What can hang from each mark:
q_391: q_583 q_994
q_7: q_583 q_994
q_994: q_7 q_389 q_807
q_583: q_7 q_389 q_391 q_807 q_994
q_807: q_994

Known rows, with every way that one mark hangs from another:
q_7(q_583(q_391)): [  6.1  25.8  -4.3  15.4   7.5   4.2 -22.5 -19.9  25.6 -16.7  -7.0 -16.8
  -1.7 -19.3 -21.7   1.3  -0.2   9.3  22.1]
q_583(q_7 q_389 q_391 q_994): [-42.3  20.4  46.1  16.2   8.1  13.0  11.8  -7.3  34.0  -2.6 -24.6  20.0
   3.4 -17.7 -17.5  30.9  25.9  26.3 -24.4]
q_583(q_7 q_389 q_391 q_807): [-35.8  17.3  22.6  19.0  -3.0  11.1  17.4 -18.4  67.0  -3.0 -23.5   7.4
   6.7  -9.6 -16.9  24.6  24.0  25.6  -8.0]
q_583(q_7 q_389 q_391 q_807 q_994): [-51.6  15.1  44.5  13.3   3.2  12.3  23.1 -12.5  46.2   1.6 -23.7  18.6
   4.4 -10.8 -16.5  38.6  39.0  35.1 -34.8]
q_391(q_583(q_807)): [ 13.2  21.1 -22.3   7.0  24.7  11.2 -19.7 -20.7   1.7 -11.6  -1.8   0.1
  10.3 -24.9 -20.4  -0.7  -2.6  15.0  -7.4]
q_583(q_807(q_994)): [-10.2  16.2  -7.0  -0.2  37.3   6.0  -1.1 -31.6  49.3 -14.4 -13.2  -4.8
   1.8 -20.2 -19.2   9.5  -2.5  25.5 -12.7]
q_391(q_583 q_994(q_389 q_807)): [ 58.1  26.3 -29.8 -18.0  70.5  13.3 -28.7 -12.1 -54.3  -4.6  23.4   8.8
  21.6 -17.9 -15.1 -23.1 -31.4  15.5   7.9]
q_807(q_994(q_7(q_583(q_391)) q_389)): [ -5.9  23.1 -11.5   2.2  37.7  -3.1   1.8 -10.1 -18.6  -8.4   6.6 -19.3
   7.5  -8.1 -11.8  15.3   7.0  19.7  49.7]
q_583(q_391 q_994(q_7 q_389 q_807)): [ 16.0  24.5  -2.9  -6.0  38.1   6.3  14.9   5.9 -44.7  -2.2   5.4  30.6
  11.2   0.6 -14.5 -16.7  10.8  24.5  26.7]
q_7(q_583(q_389 q_391) q_994(q_807)): [ 16.0  16.7  39.5  29.9  19.9   1.2  -8.0  -3.8  43.9  -7.5  -2.1  -1.7
  12.7   2.0 -24.8  -2.7   5.0   9.8  27.6]
q_994(q_7 q_389): [ 19.3  25.0 -42.2 -11.3  27.0   8.6 -19.9  -3.6 -48.3 -12.1  -4.9   7.2
   7.7  -9.4 -15.7 -30.6  -9.4   8.5  29.5]
q_807(q_994(q_7)): [ -8.4  18.4 -28.4  -4.9  45.8   4.9  -0.8  -9.6   9.8 -17.4 -14.4   2.8
   6.4 -22.9 -10.3  -7.6  -1.0  19.0  14.0]
q_391(q_583(q_7 q_389 q_807) q_994): [-17.9  14.6  -3.8  -6.2  41.1  17.8  -8.1 -14.3  14.3  -0.1  -5.1   3.9
  18.2 -24.3  -7.3  21.1   9.2  31.1 -36.1]
q_7(q_583 q_994(q_807)): [ 35.7  18.0 -18.2   8.1  39.8   3.8 -35.7  -5.6  24.8 -12.4  -1.6   0.2
   8.6  -3.3 -25.4 -29.1 -19.6  -6.7  14.5]
q_391(q_583): [ 21.3  25.9 -18.7   8.5  31.4  11.8 -31.9 -15.8 -16.2 -15.6  -3.9   0.4
   9.1 -32.8 -21.4  -8.5 -15.5   5.0   1.6]
q_391(q_583(q_807 q_994)): [ -3.3  18.5  -1.4   1.2  31.2  12.0 -13.4 -14.5 -17.1  -6.7  -1.5  11.4
   5.6 -25.7 -19.9  12.8   9.2  26.7 -33.3]
q_994(q_7(q_583) q_389 q_807): [ 45.8  20.7 -60.1 -11.7  39.7   4.5 -26.8  -0.1 -50.2  -8.5  12.9  -1.0
  15.1   3.3 -12.7 -47.6 -11.7  -5.8  42.8]
q_7(q_583(q_391) q_994): [  0.1  24.2  15.3  21.4  14.4   0.7 -24.2  -9.2  37.1 -13.7 -10.3 -11.2
  -0.5 -11.8 -25.9  12.4  -2.6  13.0  24.2]
q_391(q_583(q_389 q_807) q_994): [  4.7  14.8   3.9  -4.5  40.8  14.0 -12.7 -18.4  -8.2  -7.3   2.3  -3.8
  15.3 -25.9 -13.5   4.7   5.9  41.2 -25.0]
q_807(q_994(q_7 q_389)): [  4.5  21.3 -26.3 -10.5  47.2   4.2  -4.6 -10.2 -28.7 -10.8  -2.5   0.5
   9.7 -11.6 -13.4  -7.7  -8.2  17.4  27.0]

Rows:
[ 46.4  23.4  -6.5   0.6  42.6   7.2 -24.9  -5.3  -8.2  -7.0   2.0  18.8
  11.9   3.5 -29.8 -34.1 -30.7   1.7  19.8] | q_7(q_994(q_389 q_807))
[-12.7  19.4 -17.0  -3.3  50.9   9.2  -3.3 -23.3  -0.8   3.7   5.0  -0.7
  16.8 -16.7 -15.7  38.7  -5.8  12.5  -9.7] | q_391(q_583(q_7 q_807(q_994(q_389))))
[  2.9  26.7  18.5   5.2  16.6   4.9 -17.9 -13.4 -32.2  -6.4   3.0  -6.6
  -2.1 -10.2 -24.1  11.7   5.9  16.3   9.9] | q_7(q_583(q_391 q_994(q_389)))
[ 18.7  20.5  26.1   3.1  39.2  11.6   7.5 -14.2  30.9 -11.1  -1.2  10.2
  14.0 -14.8 -14.4 -17.2   1.2  38.1   4.7] | q_583(q_389 q_391(q_994(q_807)))
[-12.5  18.2  32.1  21.7  -3.9   7.9  14.9 -22.5  47.2 -10.5 -16.9  -0.6
   4.3 -11.7 -22.7  11.3  21.0  34.6   3.2] | q_583(q_389 q_391 q_807)
[-11.2  15.9  20.7   3.0  17.8   6.9  -4.9 -23.0  31.0  -9.1  -2.9 -22.6
   4.5 -13.5 -12.9  10.5  21.1  45.1  -3.6] | q_7(q_583(q_389 q_391(q_994) q_807))
[ 25.3  23.2 -11.6   3.2  26.1   3.1 -47.6  -9.7 -21.3  -9.2   0.2 -13.1
   2.8  -2.3 -29.8  -9.9 -20.4  -1.7  21.1] | q_7(q_583 q_994(q_389))
[ -1.0  21.1 -12.3   2.8  36.1  10.3 -21.2  -5.6 -10.8   5.5  -0.1  12.1
  15.7  -5.2 -23.0  26.0  -9.9   7.4  -2.8] | q_391(q_583(q_7(q_994(q_389)) q_807))
[ -3.5   9.5  16.4  16.0   9.7   3.8 -20.9 -12.0  34.7  -9.4 -11.2 -14.7
   5.5  -1.0 -25.7   0.7  12.6  15.3  -4.5] | q_7(q_583(q_389 q_807) q_994)
[ -9.0  14.0  13.3   3.5  32.4  16.1  -0.1  -3.5  20.9  -1.4 -15.4  33.2
  13.2  -8.4 -16.2  -8.5   8.7   8.2 -34.3] | q_583(q_7 q_389 q_994(q_807))
[ 29.2  15.4 -24.5 -10.3  63.7  12.5  -5.8   6.2 -37.3  -6.3  11.4  14.3
  29.2 -19.9  -2.5 -31.9   2.5  25.4   8.1] | q_391(q_583(q_389) q_994(q_7 q_807))
[-36.1  13.2  30.7  10.3   7.4   6.7  31.4  -0.5   6.3  -4.8 -14.3  17.7
   5.7  -7.0 -12.4  14.5  48.4  51.7  -7.0] | q_583(q_389 q_391 q_807 q_994(q_7))
[-34.7  11.1  14.5  11.8  39.8  10.1   9.9 -20.2  41.0   0.2  -9.8  -1.4
  19.6 -22.3 -12.6  43.4  14.4  17.7 -25.4] | q_391(q_583(q_7 q_389 q_807(q_994)))
[  1.3  15.4 -57.6  -6.0  16.8   4.4 -17.7  -8.5  -3.7 -13.7  -8.4 -13.0
   4.0  -9.4  -9.3 -23.1  12.2  12.9  14.2] | q_994(q_7(q_583(q_807)))
[  5.8  15.7   6.8  14.6  16.7  11.1 -10.4 -18.2  -0.3  -8.7  -3.2  -2.5
  13.6 -21.4 -21.9   6.2  10.3  20.9 -10.8] | q_391(q_583(q_389 q_807))
[ -3.6  20.6  -9.2  -6.0  27.6   6.3 -13.5 -24.2  32.1 -11.6  -0.8 -20.1
   0.3 -17.4 -11.8   8.8   8.9  42.3  -0.6] | q_7(q_583(q_391(q_994) q_807))
[ -7.1  13.8 -18.2   1.0  33.5   1.9 -15.3 -32.9  43.6 -13.7  -5.6 -24.9
   1.5 -17.0 -18.2  10.6   2.4  14.5  -6.2] | q_7(q_583(q_807(q_994)))
[ 38.9  20.7 -14.3  -8.9  40.8   7.8 -30.8 -10.1 -44.8  -5.0  11.1   4.7
   6.8  -1.1 -22.7 -28.5 -10.3   0.3  -0.5] | q_7(q_583(q_994(q_389 q_807)))
[ -4.3  22.6  33.9   4.3  24.1  11.6  -0.2 -17.3  25.9 -13.2 -11.0  -0.6
   5.1 -24.3 -15.9   1.9   6.7  45.8  -1.5] | q_583(q_389 q_391(q_994))
[ -6.9  30.0  -4.0 -13.9  36.5  13.6 -10.7 -15.3   3.7  -2.2  -5.3   7.3
   5.8 -16.3 -12.0  13.3 -11.4  28.1   5.5] | q_583(q_7 q_391(q_994(q_389)))
[ -7.3   9.2 -29.3 -16.4  31.1   8.1 -10.1  -6.2  -8.0  -9.6  -2.6 -15.3
   9.9 -10.3  -2.6 -17.9  24.1  37.7  -3.0] | q_391(q_994(q_7(q_583(q_389 q_807))))
[-27.9  22.8  -6.6   9.0   6.4  11.1   7.1 -20.9  64.0  -6.3 -21.0   8.7
   2.1 -14.6 -16.6  21.7  10.7  22.5  -5.5] | q_583(q_7 q_391 q_807)
[-40.9  11.1  19.0   1.4  12.2  15.7   5.1 -12.0  32.9  -0.5 -24.3  20.1
   4.2 -12.0 -16.9  16.0  26.3  24.6 -50.1] | q_583(q_7 q_389 q_807 q_994)
[ 26.6  26.4 -44.4 -24.1  61.0  11.8 -27.6   0.2 -87.1  -6.6  15.0   4.4
  17.7 -22.7  -6.9 -15.7 -13.3  27.6  18.9] | q_391(q_583 q_994(q_7 q_389))
